Each row was made from one path, in order. Every step used is in the known rows, and no mark comes twice. Write each row's path.
Known rows:
luva diri boseguf sulo: -50,-145,-400,140,231,114,210,0,-166,26,-69,31,-44,39,-65,-201,-462,69,270,-12,76,4,164,-56,205
boseguf diri: -54,21,-73,156,-25,-41,103,-2,-44,-5,71,-75,-70,29,223,30,128,-121,10,-61,-134,154,18,-106,-98
boseguf sulo luva rezo: 102,-81,-351,-49,-235,-18,195,19,31,-202,-58,-65,23,-114,84,-158,-545,-135,153,-54,49,119,-137,20,-73
maki nikizi rezo luva: 53,-64,-121,-158,-22,-39,225,-173,-156,-127,18,73,-163,120,-107,-118,178,-301,324,389,-31,69,-267,-62,-276
luva sulo boseguf diri: -2,-19,66,148,-1,-143,271,71,-71,-26,59,5,-25,266,146,148,-310,-192,-268,-92,-321,128,26,-338,5
sulo luva rezo nikizi: -8,-255,-115,-51,-264,20,162,-140,171,-181,29,-51,-32,-86,28,-24,-266,-225,192,176,-31,57,-61,-50,-265
sulo boseguf: 19,-74,61,35,-81,-60,249,84,-53,-22,67,-43,-48,27,-69,92,-256,10,-124,44,15,2,-62,-172,-77
luva diri: -101,-72,-163,203,168,-4,213,123,80,-26,24,-2,-76,54,-11,-34,-154,16,135,229,35,3,25,-66,-1
sulo boseguf diri: -28,-57,62,106,-53,-49,253,2,-50,19,139,-59,-61,40,78,98,-98,-92,-134,-89,-172,158,4,-196,-91
maki kosa: 71,-7,18,44,-77,-50,140,66,17,-115,141,-66,-18,-93,-144,131,-9,-5,80,134,111,28,-64,-46,-175
luva maki: -76,-8,22,127,46,-145,131,50,80,-88,-45,36,-27,107,26,1,-283,35,-9,103,68,-59,11,-50,261
diri boseguf sulo luva rezo nikizi: 49,-352,-352,-93,-208,124,149,-243,-93,-129,-57,-13,2,-131,-22,-161,-568,-130,323,-23,0,62,71,-11,-117
rezo nikizi: -76,-180,-22,22,-140,35,107,-118,16,-1,28,-51,-46,-20,165,90,72,1,45,130,-51,-2,9,-59,-221
kosa maki nikizi rezo: 107,-57,-49,56,91,-17,105,87,28,-32,-136,39,-85,68,1,-72,118,-204,239,359,318,151,-373,-92,-4
luva diri boseguf: -91,-137,-210,199,280,65,173,30,-67,1,-5,17,-135,103,-207,-106,-253,-3,234,186,80,-51,167,-118,131
rezo luva diri boseguf sulo: -70,-182,-454,16,181,116,287,-224,-274,-66,-56,78,-59,42,-121,-232,-423,-28,337,3,-68,-58,123,-14,140
nikizi rezo luva maki kosa: 50,-19,-99,-35,24,-75,283,-99,-35,-212,26,173,-97,79,-250,-104,-133,-265,180,362,25,-26,-86,-17,46
kosa maki: -11,-17,-29,150,23,-6,94,90,57,-45,-137,-28,-12,-12,114,40,-39,0,25,51,214,20,-203,-40,128
diri boseguf sulo luva rezo: 112,-168,-380,-25,-100,62,151,-55,-108,-167,-64,-40,-7,-90,-111,-218,-659,-141,290,-70,66,72,20,-29,55
luva maki nikizi: 0,-60,112,77,42,-183,143,-11,99,-124,-13,26,-23,120,-142,105,-216,7,173,241,139,-41,-130,-50,67
boseguf diri luva: -82,-25,-227,210,28,45,149,7,-33,-41,36,-22,-105,88,136,87,178,-29,43,187,-229,148,-104,-52,-54
maki nikizi: 21,-46,72,-2,-34,-94,104,-8,4,-82,72,-78,-56,29,-103,105,38,-17,197,204,123,38,-185,-75,-230
nikizi rezo: 31,10,-201,19,28,-5,132,115,-81,-11,-34,26,-151,97,143,-172,89,-183,77,240,37,108,-65,-105,-82
kosa maki luva sulo boseguf: 56,-96,-6,146,120,-167,331,76,225,-16,-120,86,40,172,-98,97,-489,-177,-313,316,93,74,-223,-196,289
sulo luva maki nikizi rezo: 61,-129,3,21,37,-130,215,96,219,-283,-2,38,-115,85,-238,-37,-171,-198,317,476,202,124,-216,-7,-115
diri boseguf: -34,-78,-87,58,100,33,83,-19,-180,-18,4,-30,-119,39,-105,-21,-152,-10,110,34,51,-26,115,-111,58
kosa maki luva rezo: 80,-55,-214,108,20,-119,151,-35,211,0,-147,92,-3,-17,13,-132,-294,-286,76,368,231,85,-255,-30,298

Which path is each row?
15,-49,-98,171,67,-49,216,82,121,-234,13,90,-48,54,-306,174,-217,129,98,423,80,-64,-164,11,190
diri luva maki kosa
-16,-39,9,-71,-31,-134,359,-102,-168,-190,-9,61,-36,274,-93,101,-444,-195,-183,54,-295,-65,-81,-283,4
rezo luva sulo boseguf
36,-32,62,56,27,-157,281,138,-68,-69,-25,3,-17,249,-12,148,-473,-78,-273,32,-134,8,-39,-325,75
luva sulo boseguf
-142,-164,-250,79,261,75,256,-180,-175,-81,9,67,-145,113,-293,-154,-251,-115,328,180,-73,-116,133,-55,77
rezo luva diri boseguf
-53,-83,94,-43,16,-186,227,-237,2,-222,-15,70,-50,139,-202,77,-220,-112,238,255,3,-99,-204,-7,41
rezo luva maki nikizi
-48,-194,-312,107,-159,94,128,-238,-67,-1,-43,59,-86,83,208,4,2,-197,158,224,-323,125,-67,-98,-90
boseguf diri luva rezo nikizi
23,-83,-284,2,26,88,89,-41,-285,9,-51,-13,-27,-4,35,-142,-360,72,143,-137,58,18,88,-57,121
diri boseguf sulo
-31,-271,-203,60,-178,63,260,-224,-83,13,-4,86,-82,109,61,81,-235,-158,35,200,-366,112,-75,-203,-80
sulo boseguf diri luva rezo nikizi
-1,-15,-231,-97,-15,4,233,-86,-157,-114,-25,69,-167,117,56,-202,124,-289,129,262,-122,76,-144,-71,-148
nikizi rezo luva
51,-60,83,90,50,-57,75,41,74,-82,-71,-53,-1,-3,-72,111,25,-17,190,218,309,41,-346,-37,-23
kosa maki nikizi
-95,-105,-258,196,216,-81,284,19,307,7,62,32,-91,-4,-119,-98,-149,-97,56,511,103,53,5,7,32
maki luva diri
-52,-55,35,32,-19,-119,361,-156,-179,-137,58,45,-52,281,45,120,-259,-305,-209,-83,-464,78,0,-303,-25
rezo luva sulo boseguf diri
-14,-174,59,169,77,-109,329,-48,84,-115,26,78,-82,223,-243,262,-285,54,79,317,-98,82,-202,-127,109
sulo boseguf diri luva maki nikizi
28,-245,-208,63,-96,-41,164,-198,252,61,-141,98,16,-51,79,-76,-189,-274,88,421,167,76,-195,-4,141
kosa maki luva rezo nikizi
60,-78,-104,-85,56,4,193,-125,-86,-118,-142,104,-100,98,-99,-86,184,-318,336,360,176,80,-403,-27,-62
kosa maki nikizi rezo luva
42,-89,-217,111,-74,-8,266,-29,-97,-11,2,82,-91,151,-57,52,-344,-183,-4,178,-273,130,-146,-196,84
sulo boseguf diri luva rezo
-15,-169,-600,-17,253,157,316,-176,-350,-48,-126,154,-153,118,-92,-406,-324,-203,407,167,-77,33,79,-44,113
nikizi rezo luva diri boseguf sulo
4,-179,-142,-26,-213,-12,79,-179,-41,10,-24,11,-43,22,172,-39,-161,-175,123,146,-82,-13,-7,-121,-85
luva rezo nikizi
-47,24,-85,-35,-14,-118,237,-103,-141,-191,-52,33,-42,251,65,43,-203,-233,-61,61,-266,-68,-60,-166,-1
rezo luva sulo
-6,-80,-189,158,150,-59,176,-17,27,-69,-63,137,-176,272,-57,-11,100,-170,262,512,-91,172,-233,-68,99
boseguf diri luva maki nikizi rezo
-36,-135,-377,129,32,50,307,129,165,-200,-12,-74,6,-119,-20,-102,-415,51,208,83,87,106,-39,64,-128
boseguf sulo luva diri
41,-107,5,223,39,-67,342,19,56,-146,109,95,-28,82,-316,278,-322,54,-37,266,-115,76,-97,-101,157
sulo boseguf diri luva maki kosa
4,-39,-111,159,76,-57,173,2,257,3,-73,34,-4,-39,2,-15,-59,-99,-42,390,278,102,-243,44,171
kosa maki luva
-29,-228,-270,-18,328,60,265,-185,-202,-97,3,144,-243,197,-405,-238,-63,-307,546,486,28,2,-54,-121,-78
maki nikizi rezo luva diri boseguf
41,-99,-174,89,170,-57,201,53,48,-125,-137,148,-164,242,-183,-26,-63,-66,274,642,88,42,-297,-55,127
diri luva maki nikizi rezo
-47,-18,-175,-28,59,-94,260,-116,-74,-151,-97,178,-135,214,4,-186,-149,-243,114,305,-89,-26,-62,-48,193
nikizi rezo luva maki
77,-42,-98,-44,114,-98,239,-46,-87,-180,-193,142,-83,299,-24,-50,-33,-420,182,371,26,46,-388,-167,30
kosa maki nikizi rezo luva sulo
64,-22,-120,-140,49,-137,253,-98,-164,-163,-31,111,-138,341,-61,-71,-42,-427,177,361,-171,56,-236,-230,-154
maki nikizi rezo luva sulo
-28,26,-220,150,90,-41,181,113,-24,-147,-92,39,-73,300,40,120,-191,-19,-80,308,-223,-27,-150,-181,95
diri luva sulo
-8,-218,-317,12,-150,80,132,-159,-26,-23,-88,85,-76,92,66,2,-132,-83,150,373,-155,-26,-135,-76,-24
diri luva rezo nikizi
